Known rows, with every way that one mark hangs from another
[j_716 j_163 [j_461 [j_416 j_611]] j_613]: [-4.186  0.524  0.003  6.461  1.299 -0.179 -1.496  0.543 -0.675 -2.621
 -0.238  5.842 -2.031  3.287 -0.455 -5.256  1.355 -0.332  1.970 -2.632
 -2.197]
[j_640 [j_716 j_461 j_613]]: [-1.921 -0.691 -1.870  1.914 -1.181  0.368  1.685 -0.747 -0.481 -1.197
  1.653  4.324 -0.821  2.651 -1.639 -3.891  1.218 -0.198  0.356 -0.083
  3.039]
[j_672 [j_716 j_163 [j_461 j_416 j_645]]]: [-3.707 -0.269  0.838  4.263  0.553 -0.264 -3.046  0.774  1.336 -0.209
 -1.014  5.624 -0.611  3.977 -1.354 -4.557  0.707 -2.467  0.676  0.600
 -3.907]
[j_672 [j_716 j_163 [j_461 j_645] j_613]]: [-3.978 -2.235 -0.887  6.497 -0.578 -0.274 -3.642  0.251  1.269 -0.266
 -0.978  6.833 -1.171  3.713 -3.331 -3.953  1.153 -0.970  1.777  1.226
 -1.171]
[j_613 [j_716 j_163 j_461]]: [ 0.683 -1.754 -2.026  2.463 -0.667 -0.032 -3.546  0.321  1.340 -0.775
 -0.875  3.491  1.363  1.584 -2.843  0.648  2.907 -1.333 -0.475  0.440
 -2.159]
[j_461 [j_416 j_611] j_645]: [-3.630  1.276  2.923  3.331  2.217 -0.171  0.755  0.479 -0.546 -1.025
  0.190  2.491 -2.505  1.543  1.869 -3.232 -1.678 -2.649  1.770 -1.073
 -3.305]
[j_672 j_716]: [-1.251 -0.251 -1.361 -0.098 -0.246 -0.344 -0.083  0.081  1.006 -0.104
 -0.567 -0.656  0.549  1.926  0.096 -0.730  0.095 -0.304  0.681  1.320
  0.955]
[j_611 j_416]: [-0.860  1.075  0.754  0.290  1.267 -0.176  1.058  0.189 -0.335 -0.695
 -0.848  0.680  0.176  0.535  1.439 -0.583 -0.408 -1.177  1.676 -1.163
 -1.220]
[j_645 [j_461 j_416]]: [-2.990 -0.548  2.153  1.756  0.472 -0.109 -0.387  0.264  0.175 -0.287
  0.118  3.423 -0.983  1.055  1.101 -2.686 -0.806 -1.911 -0.349 -0.409
 -3.033]
[j_672 [j_716 j_163 [j_461 [j_416 j_611]]]]: [-3.532  1.115 -0.456  3.756  1.516 -0.453 -1.299  0.995  0.773 -2.031
 -1.278  3.060  0.286  4.430  0.470 -5.163  1.549 -1.548  1.941 -1.060
 -3.341]
[j_640 [j_716 j_163 [j_461 j_416 j_645]]]: [-3.035 -0.793  0.965  3.115  0.069  0.253 -1.191  0.457  0.320 -0.030
  0.464  5.763 -0.481  3.546 -0.658 -5.977  1.719 -3.926  0.121  0.086
 -2.931]
[j_303 [j_640 [j_716 j_163 [j_461 j_416]]]]: [-1.465  0.603 -0.994 -0.130 -0.479  0.016  0.330  0.845 -0.666  0.730
  1.641  2.074  0.690  3.286  0.499 -3.894  2.274 -2.393 -0.938  1.537
  0.065]
[j_303 [j_640 j_716]]: [-0.109 -0.126 -1.441 -2.754 -1.018 -0.028  2.649  0.162 -0.820  1.616
  2.116 -2.116  0.982  1.314  1.439 -0.653  0.639 -1.686 -0.601  2.790
  3.251]
[j_645 [j_461 [j_416 j_611] [j_716 j_163]]]: [-3.705  0.609  1.676  3.386  0.061 -0.223 -1.784  1.290  0.532 -0.996
 -1.230  3.882  1.885  1.490  0.728 -1.257  1.775 -3.554  0.417 -0.806
 -7.627]
[j_461 j_645 j_716]: [-0.455  1.373  1.246  0.400 -1.174  0.206 -0.092  0.259  0.358  0.666
 -0.132  2.422  1.307 -0.866 -1.595  2.716 -0.218 -2.072 -0.768  1.298
 -3.443]
[j_640 [j_716 j_163 j_461 j_613]]: [-2.258 -2.197 -2.462  3.808 -1.377  0.213 -1.281 -0.166  0.055 -0.764
  0.594  4.819  0.110  3.252 -2.154 -4.669  3.166 -0.809  0.780 -0.037
  1.388]
[j_303 [j_640 [j_716 j_163 [j_461 j_416] j_613]]]: [-3.386 -0.100 -1.870  2.573 -0.968 -0.059 -0.012  0.482 -1.137  0.114
  2.083  4.208 -1.106  4.021 -0.278 -4.971  2.201 -1.492 -0.373  1.087
  1.890]
[j_613 [j_716 j_163 [j_461 [j_416 j_611] j_645]]]: [-2.865 -0.309  0.897  5.880  1.559 -0.210 -2.876  0.800  0.830 -1.792
 -0.679  5.897 -1.162  3.135 -0.979 -2.770  1.128 -4.084  1.269 -0.675
 -5.364]
[j_611 [j_416 j_461]]: [-2.553  0.093  2.440  1.169  1.854 -0.366  1.518  0.061 -0.499 -0.554
 -1.560  2.688 -0.005  0.915  0.769 -1.324 -0.967 -2.661  3.296 -1.770
 -3.799]
[j_611 [j_416 [j_461 j_645 [j_716 j_163]]]]: [-3.501 -0.206  3.091  3.396  0.442 -0.298 -1.619  0.884  0.391  0.649
 -2.618  5.764  1.912  0.724 -1.294  0.542  0.793 -5.232  2.926 -0.546
 -9.099]
[j_611 [j_416 [j_461 j_645 [j_716 j_163 j_613]]]]: [-5.235 -0.861  2.270  6.077 -0.041 -0.389 -1.948  0.492 -0.118 -0.063
 -2.353  7.739  0.285  1.499 -2.068 -0.385  0.875 -4.519  3.508 -0.831
 -7.156]

Rows
[-2.639  1.275  1.453  4.029  1.741 -0.060  0.152  0.260  0.275 -2.168
  0.392  5.309 -1.927  2.458 -0.441 -1.910 -0.799 -3.489  0.889 -0.635
 -3.804]
[j_613 [j_716 [j_461 [j_416 j_611] j_645]]]
[-3.519  0.775  2.637  5.442  2.071 -0.080 -1.932  0.965  0.005 -1.219
 -0.636  5.877 -1.437  2.551 -0.304 -4.856  0.323 -2.647  1.722 -1.665
 -5.669]
[j_716 j_163 [j_461 [j_416 j_611] j_645]]
[-5.599 -0.132  0.735  6.104 -0.430 -0.286 -2.186  0.921 -0.008 -1.690
 -0.746  5.923  0.309  2.202  0.077 -2.320  1.769 -2.665  1.119 -1.237
 -5.641]
[j_645 [j_461 [j_416 j_611] [j_716 j_163 j_613]]]
[-5.211  1.069  1.152  6.421  0.052 -0.240 -1.999  0.840 -0.404 -1.270
 -0.517  5.440 -0.973  2.186 -0.399 -1.879  0.983 -3.070  1.510 -0.971
 -5.001]
[j_461 [j_416 j_611] j_645 [j_716 j_163 j_613]]
[-4.503 -1.836  1.503  5.886 -1.312 -0.216 -3.144  0.292  0.299  0.631
 -1.314  7.001  0.136  0.966 -3.493  0.194  1.315 -3.236  1.843  0.304
 -5.816]
[j_416 [j_461 j_645 [j_716 j_163 j_613]]]
[-2.584 -1.193  2.379  3.046 -0.833 -0.151 -2.625  0.684  0.796  1.240
 -1.801  5.046  1.932  0.262 -2.761  1.205  1.224 -4.192  1.210  0.631
 -7.736]
[j_416 [j_461 j_645 [j_716 j_163]]]
[-3.333 -2.674 -0.809  5.460 -1.161  0.244 -1.896 -0.151  0.299 -0.094
  0.705  7.039 -1.034  3.246 -2.670 -5.279  2.207 -2.408  1.141  0.679
 -0.124]
[j_640 [j_716 j_163 [j_461 j_645] j_613]]
[-4.025 -0.430  2.017  4.103 -1.108 -0.065 -0.118 -0.193 -0.240  0.214
 -0.351  6.448 -0.705  0.348 -2.980  0.941 -0.676 -2.582  1.557  0.340
 -4.026]
[j_416 [j_461 j_645 [j_716 j_613]]]
[-1.699 -1.440 -1.226  4.893 -0.609  0.032 -3.043  0.118  0.103 -0.850
 -0.378  5.628 -0.607  1.727 -2.891 -2.558  2.139  0.825  0.645 -0.719
 -0.434]
[j_716 j_163 j_461 j_613]
[-2.847 -1.615 -2.578  4.866 -0.920 -0.311 -3.047  0.194  1.136 -0.925
 -0.925  4.763 -0.001  3.686 -2.755 -3.272  2.189  0.503  1.247  0.442
  0.374]
[j_672 [j_716 j_163 j_461 j_613]]
[-2.235  2.222  0.246  1.915  0.194 -0.191 -0.974  1.238 -0.144 -1.331
 -1.051  1.270  1.848  1.353  0.953 -0.319  2.061 -2.409  0.383 -1.280
 -5.418]
[j_461 [j_416 j_611] [j_716 j_163]]
[-5.412 -1.019  1.845  6.997 -0.086 -0.392 -2.029  0.549 -0.009 -0.495
 -1.512  6.627 -0.076  1.590 -2.288 -0.852  0.999 -3.795  3.574 -0.678
 -6.611]
[j_416 [j_461 j_645 [j_716 j_163 j_613]] j_611]
[-1.980  2.712  1.357  1.886  2.016  0.039  1.692  0.387 -0.790 -2.295
  0.221  3.005 -1.064  1.782  0.754 -3.451 -0.644 -0.596  0.982 -2.338
 -2.428]
[j_716 [j_461 [j_416 j_611]]]
[-3.398 -0.480  2.714  4.186  0.377 -0.301 -1.682  0.968  0.501  0.157
 -1.931  4.563  1.689  0.790 -1.504  0.202  1.015 -4.691  2.795 -0.319
 -8.597]
[j_416 [j_461 j_645 [j_716 j_163]] j_611]
[-3.063  1.997  3.100  3.563  2.317  0.076  1.101  0.450 -0.520 -1.621
  0.388  5.267 -2.263  1.927  0.242 -3.943 -1.765 -2.013  1.381 -1.595
 -3.976]
[j_716 [j_461 [j_416 j_611] j_645]]
[-4.537 -0.712  0.327  4.921 -1.700 -0.135 -3.265  0.706  0.380 -0.545
 -0.588  6.485  0.542  1.558 -1.086 -1.255  2.035 -2.283 -0.660 -0.192
 -4.773]
[j_645 [j_461 j_416 [j_716 j_163 j_613]]]
[-4.906  2.640  1.609  4.581  0.226 -0.086  0.867  0.347 -0.895 -1.660
  0.439  4.914 -1.843  1.380  0.083 -1.108 -0.893 -2.350  1.182 -0.957
 -3.243]
[j_461 [j_416 j_611] j_645 [j_716 j_613]]
[-2.315  0.366  1.457  1.659  0.177 -0.352 -0.976  0.793  0.166 -0.023
 -2.708  3.722  3.033  0.818 -0.709  1.189  1.940 -3.888  2.447 -1.151
 -7.401]
[j_611 [j_416 [j_461 [j_716 j_163]]]]
[-3.157  1.141  3.319  2.421  0.540 -0.143  1.356  0.410 -0.135 -0.204
 -0.898  3.849  0.814  0.164 -0.997  0.950 -0.878 -4.004  2.644 -0.342
 -7.010]
[j_416 [j_461 j_645 j_716] j_611]
[-3.767 -0.857  3.716  3.781  2.098 -0.319  0.972  0.150 -0.254 -0.255
 -0.728  3.627 -1.582  0.983 -0.106 -2.304 -1.785 -3.456  3.723 -0.902
 -4.991]
[j_416 [j_461 j_645] j_611]
[-3.742 -0.950 -1.606  4.188 -0.737  0.153 -0.888  0.023 -0.396 -1.382
  0.985  5.710 -1.136  4.229 -0.915 -6.527  2.800 -1.432  0.380 -1.000
  0.306]
[j_640 [j_716 j_163 [j_461 j_416] j_613]]
[-2.841  1.358  0.118  3.595  0.264  0.107  0.154 -0.227 -0.969 -1.909
  0.815  5.697 -2.529  2.135 -1.165 -3.539 -0.324  0.816 -0.080 -1.653
  0.330]
[j_716 [j_461 j_416] j_613]
[-1.853  0.213 -0.775  4.169  1.271 -0.219 -2.301  0.687  0.567 -2.421
 -0.743  3.941 -0.003  3.134 -0.378 -2.305  2.248 -2.570  0.786 -1.424
 -3.846]
[j_613 [j_716 j_163 [j_461 [j_416 j_611]]]]
[-4.236  0.881  0.358  2.539 -0.483  0.139  2.236 -0.001 -1.427  0.430
  3.063  5.651 -3.003  3.344 -0.264 -4.707 -0.820 -2.363 -0.194  1.898
  1.934]
[j_303 [j_640 [j_716 [j_461 j_416 j_645] j_613]]]
[-3.106  1.401  3.618  1.466  0.675 -0.146  1.362  0.337 -0.162  0.236
 -1.657  5.264  1.171  0.176 -0.758  1.416 -1.159 -4.783  2.514 -0.484
 -7.276]
[j_611 [j_416 [j_461 j_645 j_716]]]
